Each row comes from the steps of one path. Every step used is in the known rows, and no mark comes twice. Write the path behind each row, first mark first.
Known rows
d > z > p: [1.536,2.449,-1.860,-1.325,-0.954,1.025,-0.106,1.297,2.155,1.809,3.213,-1.482,0.864,-3.030,-2.347,-0.466,1.881,-0.686,-0.426,0.924,1.313,-1.145,0.851,-0.432,0.631,-0.575,0.319,0.041,1.342,-1.757,-0.540]
k > j: [0.126,2.590,-1.066,-1.943,-0.136,0.406,1.075,1.401,0.359,0.443,-0.725,-1.411,-0.091,3.046,-2.141,0.866,3.303,-1.430,0.809,-0.315,-0.018,2.782,0.413,-1.109,-1.262,-0.146,-0.278,-0.502,1.588,-0.001,0.003]
h > j: [3.481,1.419,0.153,-0.110,1.958,2.670,0.413,2.565,0.357,-1.090,-2.411,2.299,0.123,2.137,-0.665,1.015,-0.234,1.810,-0.108,0.527,0.608,-1.637,-0.234,2.312,2.502,0.137,-0.914,-1.541,0.786,-0.368,-0.703]
j > d > f > z: [-5.606,0.268,-1.153,-2.322,0.284,6.534,-2.575,3.558,-0.041,0.288,1.794,-1.089,1.117,3.490,-4.578,0.043,2.616,0.588,1.596,0.197,-5.001,-0.839,0.557,1.060,3.522,-3.560,-0.687,2.051,2.237,-2.072,-1.020]
z > j > p > d: [2.712,0.112,0.121,-1.595,3.965,6.646,0.076,-2.620,0.564,0.087,6.017,-0.336,-0.847,6.925,-2.363,-1.292,-2.968,0.502,0.621,1.135,-2.931,-1.766,2.383,-2.012,-0.730,-2.776,-0.710,-1.037,-0.765,-0.909,-0.753]
j > z > p > f: [3.035,0.850,-0.889,-1.210,2.349,6.646,-1.654,-0.814,1.352,-0.021,4.942,-0.192,-0.418,-0.385,-3.112,-2.122,-4.789,1.233,2.437,1.178,0.431,-2.355,0.915,0.107,1.416,-1.619,-1.131,0.495,0.338,-1.363,-0.951]
f > j: [-0.679,-1.478,-0.124,-1.328,1.649,-0.238,0.764,0.430,0.649,-0.136,1.325,1.018,1.002,1.226,-2.388,-0.844,3.587,-0.603,0.827,-1.023,-1.368,0.261,0.354,-0.629,1.197,-1.729,-0.979,0.154,0.945,-1.177,-0.760]
p > j: [0.378,0.232,1.244,0.782,1.186,3.870,-0.461,-0.369,-0.976,-0.074,1.021,1.359,-0.128,-0.385,0.044,0.526,-4.517,-0.888,-0.124,0.257,-4.583,-0.443,0.725,0.378,-3.891,0.081,-0.343,-1.198,-1.393,-0.447,-1.185]
k > p > f: [3.270,1.706,-0.733,-1.682,0.666,6.514,-0.627,-0.246,-0.433,-0.332,2.619,2.370,-1.077,0.241,-0.092,-2.816,-2.097,0.238,1.545,-0.537,0.587,0.897,1.612,-1.498,-1.720,-2.769,-0.221,-0.613,2.404,0.009,-1.093]
p > l: [-1.607,0.301,1.069,0.162,-0.090,3.138,-0.614,-1.298,-0.984,-0.400,-0.559,0.027,-0.984,0.464,0.590,0.401,-4.628,0.441,-0.388,0.325,-2.112,-0.113,0.189,-0.441,-1.917,0.215,-1.200,-0.501,0.084,-0.569,-1.484]
k > j > d > f > z > p > l: [-1.549,3.179,-1.428,-3.659,-0.647,8.294,-4.062,1.935,0.957,0.797,2.336,-2.555,0.129,5.405,-6.710,0.005,3.238,-0.571,2.203,0.765,-4.664,-0.146,1.467,-0.772,0.807,-2.118,-2.736,0.655,4.061,-3.144,-2.595]
k > j > f: [-2.442,3.682,-0.346,-2.214,1.618,0.131,0.533,0.961,-0.075,0.757,1.715,-1.328,0.125,2.768,-5.986,2.409,1.157,0.254,2.495,0.186,3.422,2.094,0.892,-1.147,1.704,-1.843,-1.619,0.290,0.841,-0.916,0.980]
f > j > l: [0.408,-1.420,-0.003,-1.370,3.219,0.187,1.951,-2.142,0.751,0.635,0.511,0.986,1.086,2.680,-4.832,0.163,4.004,0.575,1.106,0.426,-1.332,-1.094,-0.111,1.464,2.185,-1.409,-2.092,0.421,0.931,-2.160,0.745]
f > z > j > d: [1.462,-0.647,-0.228,-1.827,1.345,6.219,-0.414,-1.608,1.552,0.565,4.487,-2.026,1.586,7.490,-5.698,0.145,4.167,0.954,4.344,1.296,-4.090,-0.586,0.217,0.095,4.665,-3.175,-2.102,1.934,1.879,-2.507,-1.025]
k > p: [3.993,3.102,-0.824,-1.226,-1.152,0.052,-0.405,-0.768,-0.220,-0.183,2.535,0.404,-0.132,0.387,-0.670,-2.348,5.240,0.033,2.582,-0.152,2.537,2.342,1.077,-1.083,-0.048,-0.469,0.203,-0.169,2.403,0.397,-0.561]
f > j > d > z > p: [-0.109,1.106,-1.577,-1.557,0.875,2.021,-0.560,0.413,2.471,1.808,4.547,-1.269,1.829,1.690,-6.219,-0.021,6.933,1.371,1.945,0.944,2.095,-1.624,1.378,0.034,2.924,-2.896,-1.015,1.180,1.999,-3.337,-0.832]
h > p: [1.894,1.100,0.315,-0.882,0.910,-3.888,-3.589,1.605,0.329,-0.841,-2.296,2.800,-0.107,4.929,-0.190,-1.755,-1.354,1.076,-1.493,0.359,1.699,-0.943,-0.565,1.882,0.263,1.727,0.387,-1.699,0.601,1.776,-0.122]
z > j > d: [1.069,-0.802,0.556,-0.266,1.347,4.125,0.018,-2.404,1.263,0.554,3.377,-1.918,0.970,7.242,-4.404,2.014,2.569,2.056,3.158,1.465,1.769,-1.117,0.106,0.313,3.027,-2.389,-1.423,1.514,0.060,-1.798,0.270]
d > f > j > l: [-4.164,-1.103,-0.577,-2.526,2.925,2.536,0.769,1.188,0.553,0.532,0.515,0.605,1.257,2.210,-5.473,0.901,2.150,0.386,-0.280,0.134,-1.461,-1.878,0.016,1.657,2.114,-2.775,-1.450,0.835,1.264,-2.609,0.934]
p > f > z: [0.165,-0.801,-0.869,-2.320,1.562,8.545,-0.555,1.388,0.084,-0.049,1.772,1.754,-0.156,0.349,-1.044,-2.981,-3.997,-1.377,0.750,-0.621,-8.507,-0.442,0.809,-0.834,0.505,-3.124,-1.230,0.162,2.466,-1.217,-2.085]
d > z > j: [-0.513,1.330,-0.776,-2.095,0.591,4.440,3.294,0.975,1.866,1.291,4.142,-2.127,1.263,0.172,-2.120,1.336,-2.352,-0.851,-0.118,1.157,-1.532,0.162,0.116,-1.000,1.038,-2.450,0.457,0.584,0.880,-1.802,-0.478]
p > d > z > j > f: [-3.166,2.062,0.041,-2.451,3.082,6.628,2.249,0.609,0.466,1.599,7.724,-0.787,0.431,1.806,-5.456,2.279,-8.237,0.996,0.688,1.383,-0.389,-1.012,1.556,-2.539,1.546,-5.327,-1.346,1.370,0.695,-3.211,0.156]
p > d: [0.176,-0.564,0.011,-0.164,1.124,4.093,-0.184,0.148,-0.976,-0.282,2.251,1.843,-1.268,2.066,0.540,-0.835,-5.230,0.287,-1.251,-0.169,-3.415,-1.158,1.306,-1.906,-3.124,-2.112,-0.649,0.148,0.686,-0.898,-0.459]
j > d: [-1.285,-0.367,0.455,0.852,0.759,1.492,-1.292,-1.637,-0.246,0.386,0.537,-0.824,0.279,4.775,-2.578,1.454,3.292,3.062,2.364,0.931,2.373,-0.764,0.283,1.185,2.079,-1.419,-0.815,1.122,-0.386,-0.897,0.383]

Write each row's path
[-6.686,0.043,-0.279,-0.624,0.389,4.198,-2.476,2.803,-0.445,0.319,0.309,-1.029,0.483,3.488,-3.158,2.417,0.491,2.304,0.121,0.508,2.064,-1.719,0.352,1.311,1.756,-3.100,0.185,1.665,0.065,-1.373,0.559] => j > d > f
[-0.187,0.986,0.751,-1.658,2.356,2.292,0.814,-1.350,1.140,0.801,5.243,-1.342,0.903,2.423,-5.720,2.233,-2.589,0.432,2.602,1.117,2.630,-0.738,0.354,-1.105,3.965,-2.462,-1.932,1.029,-0.224,-1.839,0.766] => z > j > f
[0.532,-1.534,0.215,-2.548,3.961,2.328,-2.257,2.211,0.695,-1.054,-0.403,5.184,0.118,5.677,-1.962,-3.058,-3.665,0.383,-1.160,-1.018,-1.728,-1.429,0.505,0.345,-0.037,-2.260,-1.014,-1.510,1.925,-0.181,-1.414] => h > p > f > j
[2.002,1.406,1.573,0.149,2.082,0.359,-3.677,1.013,-0.630,-0.933,-1.185,3.948,-0.276,4.081,-0.107,-1.204,-5.588,0.108,-1.425,0.595,-3.094,-1.324,0.159,2.086,-3.691,1.671,-0.136,-2.807,-0.587,1.186,-1.259] => h > p > j
[3.144,0.203,-0.577,-2.873,4.026,8.698,-0.264,-1.936,0.814,0.185,7.058,-0.397,-0.376,7.043,-3.615,-3.049,-1.502,-0.648,1.706,0.958,-8.284,-1.262,2.533,-2.269,0.621,-3.495,-1.249,-0.654,0.759,-1.495,-1.850] => f > z > j > p > d
[-1.436,0.218,-1.216,-4.154,0.406,7.767,-0.091,3.548,1.832,0.346,4.397,-1.634,1.546,2.537,-4.197,-0.551,-0.677,-2.621,0.757,0.150,-7.190,-0.412,0.111,-1.167,2.893,-3.371,-0.796,1.380,2.753,-2.115,-1.275] => d > f > z > j
[-3.927,-1.624,-0.547,-2.586,3.796,5.582,0.621,1.296,-0.102,0.434,2.246,2.004,0.344,3.669,-5.116,0.400,-1.843,0.506,-1.209,0.028,-3.890,-2.666,0.904,0.390,-0.130,-4.322,-1.801,0.927,1.882,-3.312,0.595] => p > d > f > j > l
[0.836,0.640,-0.640,-2.219,2.992,7.409,4.075,-1.820,1.085,1.755,4.855,-0.473,0.398,3.308,-4.213,1.520,-5.447,0.591,-0.477,2.205,-3.965,-2.009,0.593,-0.251,-0.093,-3.639,-1.333,0.782,1.109,-3.306,0.750] => p > d > z > j > l
[3.091,2.017,-1.176,-2.580,0.574,1.798,-2.815,-0.111,2.057,1.055,5.631,-0.713,1.136,-0.279,-6.825,-1.973,3.739,-1.203,3.279,0.577,-1.744,-1.260,1.103,-0.690,4.905,-1.499,-2.722,1.047,2.665,-2.457,-0.923] => j > f > z > p
[-3.529,2.532,0.138,-0.794,0.422,7.076,-3.147,2.196,-1.399,0.048,2.627,0.270,0.259,3.421,-3.654,1.129,0.878,1.703,1.929,0.627,0.174,-0.486,1.630,0.885,-1.559,-3.122,0.044,0.565,0.815,-1.417,-0.776] => k > p > j > d > f
[5.648,1.839,-0.760,-1.183,3.829,8.438,-1.353,0.713,1.552,-0.897,3.334,1.482,-0.382,1.196,-3.521,-1.297,-4.705,2.598,2.330,1.529,1.000,-3.575,0.789,1.707,3.289,-1.550,-1.756,-0.589,0.755,-1.711,-1.418] => h > j > z > p > f
[5.635,2.229,-1.031,-2.620,2.918,7.323,-2.399,1.593,1.111,-0.312,5.717,2.887,-0.177,3.272,-5.856,-1.813,-2.145,0.661,1.616,0.763,-4.456,-3.545,2.126,-0.840,3.261,-3.213,-3.610,-0.151,3.695,-3.296,-1.810] => h > j > f > z > p > d
[-5.023,2.510,-1.478,-3.229,2.708,6.850,-1.451,3.692,-0.717,0.240,2.511,-0.700,-1.157,5.652,-3.365,0.148,-2.005,-0.271,-1.511,0.052,-2.072,-0.188,2.720,-1.626,-2.561,-3.454,0.593,-0.939,0.670,-0.657,-0.327] => k > j > p > d > f
[-0.349,-1.054,-1.136,-3.098,3.067,4.948,-0.889,0.944,1.314,0.775,3.829,1.572,0.559,3.310,-6.624,-0.563,0.864,-0.125,-0.865,0.374,-2.804,-3.726,1.342,0.023,0.386,-3.667,-2.399,0.843,2.653,-3.992,0.303] => z > p > d > f > j > l
[4.969,0.225,-1.432,-2.177,0.171,5.657,-2.389,0.254,1.114,0.279,5.607,1.186,-0.366,1.681,-2.581,-3.875,-0.450,-1.805,0.517,0.011,-7.506,-2.006,1.877,-2.417,-0.742,-2.227,-2.028,0.480,3.554,-2.383,-1.972] => f > z > p > d
[0.068,0.858,-1.332,-1.095,1.431,8.188,-1.242,0.621,1.486,1.634,3.554,0.264,0.021,0.795,-3.366,0.017,-2.659,1.665,0.658,1.150,1.108,-2.830,1.673,-0.012,0.327,-3.750,-0.668,0.569,1.280,-2.632,-0.859] => j > d > z > p > f
[1.191,3.993,0.183,-2.392,1.651,5.991,-1.488,-0.300,-0.865,0.408,6.202,1.036,0.624,0.069,-5.495,-2.069,0.324,-0.724,4.734,0.278,-5.501,1.695,1.864,-0.730,1.230,-2.745,-2.169,0.148,2.353,-1.681,-2.024] => k > p > j > f > z
[-2.754,1.492,-0.341,-2.330,1.643,5.383,-2.467,0.802,0.983,-0.480,4.964,-1.755,0.422,0.332,-5.347,-0.991,-1.396,0.980,1.864,0.904,-0.856,-1.853,0.836,-0.223,2.079,-1.670,-2.005,1.032,1.147,-2.776,-2.214] => d > f > j > z > p > l
[-4.316,0.898,-1.445,-3.472,2.462,8.697,-2.328,3.431,-0.556,0.079,4.060,0.044,-0.312,3.439,-3.135,-2.642,-2.106,-0.705,-0.348,-0.074,-8.716,-1.224,2.397,-0.962,0.354,-3.986,-0.084,0.089,1.708,-1.379,-1.816] => j > p > d > f > z
[5.623,0.994,-0.310,-1.215,2.168,5.709,-1.043,-2.785,1.143,1.250,3.339,0.583,0.789,0.867,-5.503,-1.287,1.377,-1.585,2.001,1.666,-8.021,-2.541,0.727,2.045,-0.276,0.083,-2.909,-0.550,1.289,-2.874,-0.977] => f > z > p > j > l
[-3.422,1.336,-0.968,-0.971,0.891,5.274,1.877,2.261,-0.713,0.931,2.997,0.803,-0.601,-0.886,0.394,0.071,-6.992,0.525,-2.449,0.443,-3.690,-0.384,1.574,-1.768,-3.024,-3.545,0.779,0.394,1.055,-1.668,-0.753] => p > d > z
[-0.886,4.152,-1.040,-1.738,-0.376,5.342,-0.837,-0.303,1.047,1.526,2.178,-2.978,-0.102,3.529,-5.026,1.608,1.830,1.084,1.502,1.629,0.362,0.397,1.559,-0.875,-0.727,-1.410,-1.650,-0.001,2.291,-2.785,-1.772] => k > j > d > z > p > l
[2.997,1.187,-1.052,-2.520,1.493,5.726,-2.788,-0.034,0.881,0.486,7.474,1.154,-0.287,1.775,-5.554,-2.527,-2.058,-0.796,1.823,0.406,-4.963,-2.383,2.220,-2.466,1.287,-3.540,-2.998,0.945,3.028,-3.103,-1.251] => j > f > z > p > d
[-1.211,1.323,1.026,-0.098,2.339,3.433,-1.402,-3.311,-0.925,-0.208,0.601,-1.194,-1.229,2.983,-0.872,-0.477,-1.366,1.538,0.733,1.034,-0.939,-0.510,1.476,0.182,-0.502,0.309,-0.644,-1.904,-1.930,0.172,-1.624] => j > p > l
[0.518,2.073,-1.471,-0.530,-0.350,2.268,-1.037,0.070,1.871,1.837,3.706,-1.961,1.063,0.644,-4.514,0.698,4.484,1.744,1.547,1.672,3.013,-1.826,1.079,0.600,2.221,-1.755,-0.362,1.083,1.110,-2.483,-0.278] => j > d > z > p
[-0.083,3.877,-1.500,-1.924,-0.056,5.619,1.562,1.596,-0.853,0.742,5.094,1.119,-0.699,-0.513,-0.193,-2.018,-2.395,0.675,-0.197,0.309,-1.397,1.418,2.328,-2.580,-2.949,-3.758,0.890,0.239,2.954,-1.296,-1.097] => k > p > d > z
[2.189,3.112,0.405,-1.043,-1.173,3.419,-1.127,-2.086,-1.103,-0.536,1.748,0.208,-1.108,0.883,0.050,-1.813,0.151,0.560,1.808,0.192,0.346,1.848,1.137,-1.441,-1.839,-0.342,-1.004,-0.636,2.320,-0.216,-1.867] => k > p > l
[4.609,1.082,0.413,0.358,0.439,3.251,-2.345,-0.673,0.833,0.441,3.046,0.812,0.235,-1.016,-1.760,-0.624,-1.202,-1.754,0.680,0.643,-3.094,-1.960,1.138,0.025,-3.227,0.748,-1.087,-1.324,-0.543,-1.226,-1.548] => z > p > j
[-2.225,2.592,-0.522,-0.167,2.188,4.959,1.305,2.729,0.184,0.703,-0.524,0.243,0.951,3.236,-3.139,3.089,0.658,4.501,0.844,1.816,2.095,-1.498,0.525,2.973,3.700,-2.848,-0.174,0.139,0.753,-1.938,-0.494] => h > j > d > z
[-5.170,0.302,-0.697,-1.029,2.019,2.715,1.682,1.132,0.398,1.564,2.327,-0.727,1.585,2.455,-4.483,1.470,3.689,2.481,1.462,0.554,0.599,0.019,0.931,0.481,2.682,-3.931,-0.254,1.605,0.848,-2.725,-0.545] => f > j > d > z
